What can hang from each mark
k_576: k_106 k_341 k_750
k_750: k_576
k_106: k_114 k_576
k_114: k_106 k_341
k_341: k_114 k_212 k_576
k_212: k_341 k_750

Every row comes from one small tree of marks. The marks that hang from a mark follow it in brackets, in the order of their numbers. Every link used is in the known rows. Which tree was each row made from?
Known rows
k_212{k_750{k_576{k_341}}}: [-17.1 -14.5  -4.0 -13.8  23.5  24.3   6.1  -6.9 -16.5 -10.4  -3.6  28.6
   5.4  20.5   0.2   1.4 -28.9  -8.7   8.7  12.9   7.5 -11.1   9.9  18.1
   4.9  -3.5  36.9]
k_750{k_576{k_106}}: [ -5.4  -4.2   5.8  -8.4   9.8  15.8  14.1   9.4  11.4   8.2   4.5  19.7
   5.8   8.9  -8.5  -7.1  -7.8  -7.2   0.5   6.8  22.4 -15.4  21.8  -0.1
   1.9  10.8  21.1]
k_576{k_341}: [  6.7  -7.3  -4.1 -15.4   6.8   1.7   1.9   6.1 -12.2  -1.1  -1.6  23.1
   6.6  17.1  -2.6  -1.0  -5.0  -8.5  -2.1   0.2   4.3 -10.7  -7.2   5.6
  12.7  -6.6   3.2]
k_106{k_576{k_341{k_114}}}: [  9.9  10.4 -13.8 -25.5  23.2 -14.5  -2.1  31.3  -5.6   8.5  10.7  25.1
  20.7  38.0   1.5 -12.6   9.2 -21.2  14.3   3.4  19.1 -13.0  -1.8  10.0
  -1.8  -1.0   1.4]
k_750{k_576{k_341{k_114{k_106} k_212}}}: [ 13.2  20.8 -12.1 -40.1  47.9  -9.2   6.5  13.7 -13.8  17.7  24.9  30.7
  14.4  24.2  -0.3  25.2  -6.0 -21.1  37.0   9.4  23.2 -34.1  -1.8  18.4
  -6.7  -5.7  12.7]
k_106{k_114{k_341{k_212{k_750}}} k_576}: [-16.5  -3.6 -19.2 -61.2   5.1   5.4  -5.6  -5.1  -2.0  19.5  32.5  -0.2
   2.7  30.5  14.3 -17.0  10.2 -21.5  18.6  15.2  19.5 -14.1 -10.7  30.2
 -17.4 -21.8   6.9]
k_750{k_576{k_106 k_341{k_212}}}: [  2.3   1.6   2.7 -33.2  36.0   4.4  19.3   8.8 -10.6  20.1   9.3  40.2
  16.9  30.8 -11.9   9.5 -14.0 -29.7  13.0  18.4  31.1 -35.2   6.3  12.2
  18.2  -3.3  17.5]
k_212{k_341{k_114 k_576}}: [  0.9  34.6   5.7 -20.6  44.7  -9.3  12.6  21.8  -2.0  -2.5  16.6  -9.7
  17.3   9.0  -9.6  -7.3 -11.8 -15.2  36.5  -4.5   3.1   2.3   4.9  22.2
 -14.6  10.7   4.6]
k_106{k_114{k_341} k_576}: [ -2.0 -20.1 -25.2 -41.9 -21.1  11.3  -7.1  12.5  10.2  17.8  26.9   0.4
   6.5  21.5  16.3 -39.1  20.8  -7.3   5.3  -4.3  16.9 -20.6 -11.5   1.8
 -21.4  -8.2   4.5]
k_576{k_106 k_341{k_114 k_212} k_750}: [ 12.0  29.7   0.6 -69.6  29.2 -14.9  21.9  15.3 -12.0  35.6   0.1  42.3
  -4.1  44.4 -18.2  19.8  10.1 -40.4  -2.9  13.7  33.5  -9.7   1.7  39.5
  21.3 -15.0  -9.5]
k_114{k_106{k_576{k_341 k_750}}}: [  5.7 -21.8  -8.8 -55.6   8.4  -2.1 -17.6  26.2  -3.1  18.0  34.1  44.5
  -4.9  44.5   0.3  -8.0  30.4   5.0 -15.5  -7.1  30.0 -21.2 -12.0  12.4
 -17.6 -29.8  22.2]
k_114{k_106}: [  9.2   0.0   2.7 -18.6  -2.4  -2.4  -9.0   6.7   8.9   4.4  21.5  11.1
  -7.7   0.8  -3.1   2.5  12.2  12.6   0.6  -8.7   4.0  -3.6   0.0   2.4
 -11.0  -5.7   2.3]
k_750{k_576}: [-10.0  -8.4  -7.0  11.6  12.3  14.5   4.5  -1.2  -2.1  -2.8   1.4   1.6
   8.3  -0.7   5.9   0.3 -12.3   0.3  11.5   4.3   8.8 -16.6   9.1  -5.7
  -9.5   5.8  24.6]
k_212{k_341 k_750{k_576}}: [-25.4  -6.7   0.6  -9.1  38.5  15.6  12.8  -3.7 -12.4 -21.8  -4.2  -4.1
   3.4   7.8  -8.6  -7.7 -39.9  -4.3  15.3   6.0  11.8  -8.1  29.0  20.8
 -13.8 -10.6  42.3]
k_106{k_114 k_576}: [ -4.7 -12.2 -11.9 -24.1  -9.7  -0.7  -7.4  20.1   9.1   8.9  13.9   8.4
  10.8  15.9  12.0 -22.1  24.3   0.3  -2.3  -7.5  12.7 -16.1  -7.2  -0.8
 -21.4 -20.0  -3.8]
k_114{k_106 k_341{k_212 k_576{k_750}}}: [  4.5   8.1  -4.4 -65.2  16.1   9.2  -6.8  -5.2   0.4  35.0  61.4   6.1
 -12.1  21.4   7.1  10.5  22.1  -3.8  22.6   6.2  17.8 -13.1 -29.6  28.7
 -23.7  -3.5  18.2]
k_576{k_106{k_114} k_750}: [ -1.5  -6.1  -1.4 -59.7 -25.4  12.9  15.6  12.7  14.1  24.8  -5.5  27.8
 -20.3  14.6  -7.7  -8.3  26.9  -4.8 -33.6  -8.1  20.0  -4.3   7.4  22.4
  -0.2 -25.2  -8.7]
k_750{k_576{k_106{k_114} k_341{k_212}}}: [  0.7  -2.6  -4.9 -54.8  19.9  11.8  22.0  13.5  -6.3  24.0   6.8  43.5
  15.3  25.7  -5.3   2.2  -2.1 -28.8   5.0   7.1  30.3 -43.3   1.6  17.3
  11.6 -19.1   4.5]
k_106{k_114 k_576{k_341{k_212}}}: [  3.0  -6.7 -15.0 -49.5  18.6 -10.3  -4.0  20.7 -14.2  18.8  19.9  27.1
  22.4  38.9   8.8  -5.9  19.1 -22.5   9.8   4.6  23.1 -35.1 -22.1  11.3
  -5.6 -32.8  -6.8]
k_341{k_114 k_212 k_576{k_750}}: [ -3.9  42.1   0.6 -37.7  37.8  -9.1   9.4   4.8 -10.4  26.4  23.5   0.3
   1.5  17.4   5.0  27.1  14.5 -23.3  29.6  13.3   9.3   3.0 -16.8  32.1
 -10.8   0.4  -1.5]
k_341{k_212 k_576{k_106}}: [  0.9  27.9  24.7 -31.6  29.8  -4.0  11.4  10.1   6.0  26.0  32.1  15.3
  11.4  15.0  -9.7  12.2   7.8 -21.1  20.4  14.8  13.5  -5.2  -9.4  19.2
   5.9  10.1  -0.9]
k_750{k_576{k_106{k_114{k_341}}}}: [ -3.0 -15.5 -15.0 -46.4 -21.0  33.7  19.6   5.3  19.2  21.4  12.6  16.5
   0.7  12.9   1.6 -31.5   2.5 -11.1   0.6   1.2  25.2 -27.4  14.2   8.1
  -6.7   4.8  14.0]

Write each row's tree
[ -8.5  41.5   1.1 -26.2  36.1 -15.4   8.9  -8.9 -11.5   6.2   0.5  -2.9
  -2.6   9.8  -3.0  26.6  -9.5 -27.5  27.4  19.4   0.9  13.5   5.9  38.4
   3.5  -4.8  -9.5]	k_341{k_114 k_212{k_750}}
[  4.0  28.0   4.2 -57.0  38.8  -6.8   6.0  26.6   3.4  10.1  35.3   7.2
  -6.2  17.4 -10.8   1.2  11.2  -1.3  19.8 -12.6  16.6   0.0   3.3  34.1
 -31.9  -9.0  13.9]	k_212{k_341{k_114{k_106} k_576{k_750}}}
[ -0.9   0.0   2.1 -55.9  38.1 -13.5 -17.7  11.5 -10.8  12.6  41.6  39.2
   5.5  43.3  -1.4  10.5   8.4 -11.8  16.6  13.9  23.4 -17.2 -10.5  29.6
  -9.3 -28.1  19.3]	k_114{k_106{k_576{k_341{k_212{k_750}}}}}
[-15.2  26.3  21.3 -63.3  17.8   9.7  14.9   0.2   7.6  22.4  25.9  20.9
   1.9  15.5  -7.1   8.9   8.6 -22.5  15.0  13.9   7.6   2.7  -6.7  44.8
  -0.5  -6.6  -6.6]	k_341{k_212{k_750} k_576{k_106{k_114}}}
[ -8.5  42.8  24.5 -50.9  45.8  -0.4  24.6  20.5   8.7   1.0  14.4  12.1
   5.3  21.5 -26.8  -9.4 -17.6 -24.8  24.6   5.0  12.2  19.0  25.6  48.9
  -1.3  12.8   9.0]	k_212{k_341{k_114 k_576{k_106}} k_750}
[  1.8 -18.8 -15.8 -41.3  -2.6   2.2  -6.6  25.8  -3.1   8.6  11.1  32.3
  17.4  33.0   8.4 -24.3  19.7  -8.7  -4.2  -6.7  16.5 -25.2 -12.7   4.8
  -7.2 -25.2  -0.2]	k_106{k_114 k_576{k_341}}
[  7.0  -6.9  -9.0 -60.2 -31.7  18.8  14.3   6.1  20.1  23.6  12.0  14.2
  -5.9  12.6  -4.4 -30.9  13.5 -11.6 -10.6  -4.4  17.7 -12.6   3.5  14.6
   4.2  -1.0 -10.6]	k_576{k_106{k_114{k_341}}}
[-19.7  12.4  18.3 -23.5  40.8   8.3   8.2   2.7  -6.6 -16.1  16.4  -5.2
   5.5   9.5  -9.5  -7.2 -23.2  -6.2  22.6   3.4  -0.9  11.3   6.0  33.0
 -12.6  -1.8  26.2]	k_212{k_341{k_576} k_750}
[ -8.9   3.8  12.0 -74.3   8.7  13.0  24.1  24.4   8.9  16.3  16.4  20.2
  -2.6  21.5 -17.1 -21.2  13.9  -7.9 -12.9 -13.0  24.2  -9.1   6.7  32.7
 -14.3 -21.8   6.8]	k_212{k_341{k_576{k_106{k_114} k_750}}}
[-18.0  31.9  -6.4 -14.4  49.4   0.4  13.1 -10.0 -14.0   3.9   2.5  -1.5
   5.6  10.2   2.5  25.6 -22.4 -26.9  39.5  25.5  10.6  -3.5  14.7  31.9
  -6.1   1.9  16.4]	k_341{k_114 k_212{k_750{k_576}}}
[ -0.5  11.3  13.9 -43.3  -8.8  14.6  14.5  17.2  20.8  19.2  21.8  20.8
   6.1   6.6  -4.5 -13.7  21.6  -6.3   0.7  -6.3   7.1  -4.5  -3.5  16.4
  -4.1   3.9 -11.0]	k_341{k_576{k_106{k_114}}}
[ -1.8  -1.3 -11.7 -41.9 -17.0  24.9   3.5   1.3   9.0  15.8  33.2  -4.6
   5.0   3.7  14.7 -23.0  13.5  -3.1  18.5  -5.0  -2.1  -8.9 -21.5  13.1
 -16.0  10.7   0.6]	k_106{k_114{k_341{k_576}}}
[ 16.1  37.9  -2.0 -35.8  30.3 -25.5  -1.2   7.1   0.3  21.1  25.3   3.8
  -0.8   7.2  -4.4  27.2  11.3 -14.6  28.3   2.9   9.9  -7.8  -3.1  19.7
  -9.4  -5.8 -15.6]	k_341{k_114{k_106} k_212}
[  0.5  -0.7 -11.9 -86.0 -16.2  11.1  18.3  -2.9   5.5  44.6  17.2  18.3
 -19.6  27.8  -3.3  -8.3  23.8 -24.0 -13.2   7.3  31.2 -17.8  -5.7  33.0
   1.8 -23.1  -8.3]	k_576{k_106{k_114{k_341{k_212}}} k_750}
[ -1.7  12.8  16.0 -54.9  28.6  -2.8  15.3  -2.0 -11.7  14.4   4.4  40.6
  -0.3  35.6 -19.9  14.5 -10.9 -32.8   0.7  20.9  19.0  -3.3   4.6  38.6
  27.8 -13.5   2.9]	k_576{k_106 k_341{k_212{k_750}}}
[ -1.9  -8.1 -24.2 -52.4  -1.6  -1.6  -5.4   7.8   0.9  28.7  34.4  -1.5
  12.7  25.9  17.6 -20.8  20.4 -19.6  18.4   8.2  22.5 -30.4 -20.1   9.2
 -18.8 -19.4  -3.0]	k_106{k_114{k_341{k_212}} k_576}
[-13.1  30.5  29.6 -41.2  35.1   4.0  11.0  -3.8   2.6  18.3  29.4  16.8
   2.3  18.8 -11.4  15.5  -3.0 -21.7  20.2  21.5   9.4   9.4  -1.6  38.6
   8.8   7.2   6.1]	k_341{k_212{k_750} k_576{k_106}}
[ 16.0  24.5 -10.5 -68.3  29.7 -17.6   3.4  11.7 -16.2  29.2  20.7  34.8
  -9.8  34.3  -5.9  30.5  17.2 -19.1  10.6   4.9  22.8 -15.5 -11.1  35.4
  -1.9 -24.7  -5.2]	k_576{k_341{k_114{k_106} k_212} k_750}
[  3.6 -21.1 -20.7 -55.2 -11.8   7.0 -19.0  12.9  11.7  26.5  48.8  15.2
 -14.2  34.8   8.3 -22.9  31.6   8.2  -4.9  -2.6  32.0 -16.0  -9.3   9.5
 -32.1 -15.2  27.2]	k_114{k_106{k_576{k_750}} k_341}
[  6.0  11.4 -13.2 -47.0  12.4 -13.3 -14.2  27.5   9.5  21.9  31.5  20.6
  -9.4  31.4   1.9  -2.9  35.7   1.2   1.2  -6.7  26.6  -4.4   2.9  16.3
 -31.0 -17.4   8.7]	k_341{k_114{k_106{k_576{k_750}}}}
[ -4.3 -12.9 -18.1 -68.0  14.2  -5.0  -2.9  18.0 -18.4  28.0  19.4  35.0
   7.5  47.8   8.7  -1.2  29.5 -20.9  -7.5   4.9  32.4 -32.7 -24.2  23.0
 -10.8 -46.9   1.5]	k_106{k_114 k_576{k_341{k_212} k_750}}
[ -0.9  27.5   5.1 -47.4  35.0 -13.4   6.9  12.6   1.0  -8.5  11.5   4.3
  -9.6  11.2 -19.5   1.3 -13.3  -4.3  18.9  -7.0   7.8   9.5  25.5  39.1
 -18.2 -14.5   9.1]	k_212{k_341{k_114{k_106}} k_750}
[ -8.4  55.4  23.9 -49.2  45.4  -5.3  17.7   4.1   5.0  21.2  24.7  15.8
   3.7  22.3 -14.5  20.8  -1.8 -34.6  34.9  22.9   9.5  15.3   5.5  49.9
   7.4  16.1  -5.2]	k_341{k_114 k_212{k_750} k_576{k_106}}
[ 13.6  23.7  -2.5 -36.6  30.3 -20.4   6.1  23.9   3.5  -0.8  14.8   2.1
  -0.4   9.1 -16.7  -2.6  -3.6  -3.7  19.9 -14.3  13.0  -4.6  18.7  20.2
 -19.0 -10.5  -0.2]	k_212{k_341{k_114{k_106}}}
[  5.1  -8.8   4.2 -53.3  -1.4   8.3  14.2  13.8  -3.1  19.8  -2.1  48.5
 -12.4  35.4 -17.4  -2.1   9.6 -14.6 -30.5   2.3  26.1  -7.0   2.7  21.5
  19.1 -15.5   7.1]	k_576{k_106 k_341 k_750}
[  4.0 -11.7  -3.8 -75.4 -18.8  14.5  18.7  15.8   2.0  24.7  -6.4  50.6
 -12.5  32.9 -12.3 -10.9  22.0 -13.6 -35.2  -6.9  24.8 -14.7   1.7  26.9
  14.2 -29.2  -5.4]	k_576{k_106{k_114} k_341 k_750}
[  4.1  22.3 -15.4 -20.1  49.4  -6.7  15.6   6.8 -23.3  11.6   3.8  19.7
  21.5  25.3   1.2  20.9 -17.3 -33.0  37.3  16.9  17.4 -29.9  -0.8  16.2
   4.6   0.4   9.8]	k_750{k_576{k_341{k_114 k_212}}}
[ -2.1   1.1   4.4 -57.3  -7.4  25.4  10.8   4.2  14.5  31.6  36.0  17.0
 -12.7  26.4  -5.6 -18.4  15.6 -10.5  -3.7   7.3  21.8   0.5  -7.0  24.4
  -2.2  15.5  19.1]	k_114{k_341{k_576{k_106 k_750}}}
[ -2.5 -21.5 -13.3 -35.5  10.4   1.2  -8.9  20.8 -13.0  12.8  13.6  33.4
   4.1  44.9   3.9 -12.0  17.1  -7.1 -14.8   2.7  26.5 -16.1 -10.3   9.8
  -6.1 -23.7  21.2]	k_106{k_576{k_341 k_750}}
[-22.7  -6.2   4.4 -52.0  18.7  21.3  27.1   9.8   5.8  -4.8  -4.1  19.8
   0.5  13.6 -16.7 -22.0 -22.5 -11.0  -1.0  -1.6  25.6 -14.0  37.5  31.2
  -9.3 -21.2  26.0]	k_212{k_341 k_750{k_576{k_106{k_114}}}}
[  1.2  41.7   3.3 -44.2  34.1 -17.1  -0.1  -2.7  -1.6  11.5  21.6   8.0
 -10.9  11.1  -4.8  31.7   2.9 -15.3  29.0  10.8   5.7   8.6   5.7  40.1
  -9.3  -9.6  -7.0]	k_341{k_114{k_106} k_212{k_750}}
[ 17.2  35.5   3.4 -51.9  34.3 -20.7  20.7  18.5  -8.6  27.1   3.1  34.7
  11.9  33.8 -18.8  14.1   1.1 -42.9  15.0  15.1  23.5 -13.1   3.9  28.8
  25.4  -0.9 -18.9]	k_576{k_106 k_341{k_114 k_212}}
[ -7.5   5.1 -14.8 -68.3   0.2  18.7   6.2  -8.0  -4.3  35.2  38.1  -0.8
  -5.9  18.2  15.8  -1.1  21.9 -16.4  15.3   6.3  11.9 -16.1 -31.8  30.5
 -17.6 -13.1   2.6]	k_106{k_114{k_341{k_212 k_576{k_750}}}}
[ -2.5   5.7  -3.9 -54.4  12.0   4.1  -7.6 -19.7  -1.2  15.5  38.5   3.3
 -16.5  14.7   0.8   9.8  -1.0  -8.3  21.6  15.1  10.6  -2.3  -6.8  32.9
  -8.9  -9.9  12.2]	k_114{k_106 k_341{k_212{k_750}}}
[-17.2  14.0  21.4 -64.8  18.6  15.4  22.9  14.3  11.8  -0.1  15.5  17.3
   2.7  15.9 -20.4 -21.9  -5.9 -13.0   6.5  -3.3  10.3   5.3  14.2  43.7
  -8.6 -12.1   7.9]	k_212{k_341{k_576{k_106{k_114}}} k_750}
[  5.5  22.7 -10.5 -55.3  33.3 -25.8 -11.9  23.0   0.0  33.4  40.4  15.7
  -4.2  36.3   2.8  16.0  34.5 -13.5  16.3   5.7  33.2 -12.7  -6.6  24.5
 -29.9 -24.6   3.6]	k_341{k_114{k_106{k_576{k_750}}} k_212}
[-11.8  -2.1  -9.2 -58.9  22.7  -2.8  -3.3   9.6 -16.3  11.0  16.5  29.5
  14.6  40.8   5.1  -1.3   8.9 -22.9   9.3  12.7  18.2 -19.4 -13.4  33.1
  -2.8 -37.5   3.0]	k_106{k_114 k_576{k_341{k_212{k_750}}}}
[ -2.2  33.5  14.9 -58.9  37.2  -1.6  25.7  29.5   6.1  16.5  15.9  15.6
  -0.9  28.1 -23.2  -8.3   4.4 -20.5   8.3  -2.5  25.8   5.8  17.6  38.6
  -9.0   2.4   9.6]	k_212{k_341{k_114 k_576{k_106 k_750}}}
[ -8.5  31.2  -2.5 -32.8  47.6  -2.4   4.6  -4.5  -3.3   9.2  23.1  10.3
  -2.8   9.5   1.0  30.8 -10.0 -13.0  39.9  15.2  14.4  -8.9  14.2  35.7
 -17.8  -4.4  19.2]	k_341{k_114{k_106} k_212{k_750{k_576}}}
[  8.5  -3.9 -14.6 -47.0  15.7 -11.6 -20.4   8.7   6.0  28.6  58.9   5.4
   4.2  29.6   8.8  -9.5  21.4  -8.7  26.1   8.2  28.2 -26.8 -15.7   6.3
 -24.2  -9.6  12.9]	k_114{k_106{k_576} k_341{k_212}}
[  7.0  52.6  18.8 -39.9  39.8 -12.9  17.9  16.5   6.9  31.2  27.6  12.9
  13.5  18.1 -12.2  16.1   9.8 -33.7  34.7  15.3  14.0   1.6  -1.7  28.3
   5.5  18.3 -13.2]	k_341{k_114 k_212 k_576{k_106}}
[-13.4  38.0  11.3 -30.2  49.1  -2.9  15.4  11.3  -4.3 -11.9  11.9  -7.0
   7.0  12.0 -12.3  -2.6 -21.5 -17.1  37.4   3.6  -0.9  17.6  13.1  42.3
 -13.8   6.7  14.2]	k_212{k_341{k_114 k_576} k_750}
[-23.6   7.7   1.3  -6.6  39.4   8.9   5.8 -18.4 -15.4  -1.4   7.0   1.8
   4.5   7.7   4.1  21.9 -24.4 -14.0  24.1  23.7  10.4  -9.5   8.2  21.6
  -6.2  -6.8  28.7]	k_341{k_212{k_750{k_576}}}
[  8.6  23.6 -13.7 -34.4  44.8 -26.8  -1.2  24.4 -16.8  19.4  18.8  22.0
  26.1  44.0   1.9   6.3   7.6 -35.6  29.5  14.9  25.9 -22.3 -11.6  16.1
   1.2 -10.1  -4.6]	k_106{k_576{k_341{k_114 k_212}}}
[ -2.0  10.9 -11.1 -51.8   2.8  13.6   6.4  -4.7  -0.7  26.0  40.3  -7.1
  10.5   9.1  14.1  -4.7  12.6 -17.6  34.2   6.9   4.2 -18.4 -29.9  20.2
 -13.2   1.3  -6.4]	k_106{k_114{k_341{k_212 k_576}}}
[  3.1  48.2   6.1 -18.7  43.4 -14.2   7.6   6.6  -5.6  19.3  26.5  -5.4
  17.2   9.5   2.3  24.0   5.1 -26.1  45.7  13.4  -0.4  -0.2 -15.2  21.7
  -5.4  14.1 -10.9]	k_341{k_114 k_212 k_576}
[ 16.9  23.7   1.3 -42.5  12.7  -7.9  19.0  23.6   2.2  17.8  -5.9  39.2
   4.6  29.6 -20.7  -3.4   1.0 -28.0  -0.4   4.3  16.7  -4.1  13.8  20.7
  24.1   8.1 -12.4]	k_576{k_106 k_341{k_114}}
[-17.0  25.8  17.9 -21.4  37.8   3.8   0.3 -13.5 -10.2   5.9  28.3  -0.5
   4.8  10.3   1.5  23.0  -6.4 -15.3  31.5  21.1  -3.4   9.1 -13.9  33.1
  -3.8   2.9  10.5]	k_341{k_212{k_750} k_576}
[  1.4 -11.3   2.8 -24.4  15.7  17.0  17.3  14.8  -1.0   8.7   2.8  43.5
  12.3  25.7 -11.7  -8.4 -11.6 -14.4  -2.2   5.8  26.7 -26.9  14.8   4.2
  14.9   5.5  24.3]	k_750{k_576{k_106 k_341}}
[  0.7 -15.8  -6.3 -45.7  -2.3  24.2  21.4  17.7   5.1  13.4  -0.2  48.0
  10.7  22.1  -5.6 -16.3  -0.7 -14.3  -8.9  -3.2  24.1 -34.1  11.4   9.7
   8.9  -9.5   9.0]	k_750{k_576{k_106{k_114} k_341}}
[ 21.9  29.0  -5.6 -51.7  35.1 -23.0   1.6  14.3 -12.1  20.7  22.4  28.1
   6.6  24.9  -6.9  25.8   8.8 -21.5  26.4   3.7  14.7 -18.3 -10.3  24.9
   3.2 -11.5 -13.8]	k_576{k_341{k_114{k_106} k_212}}
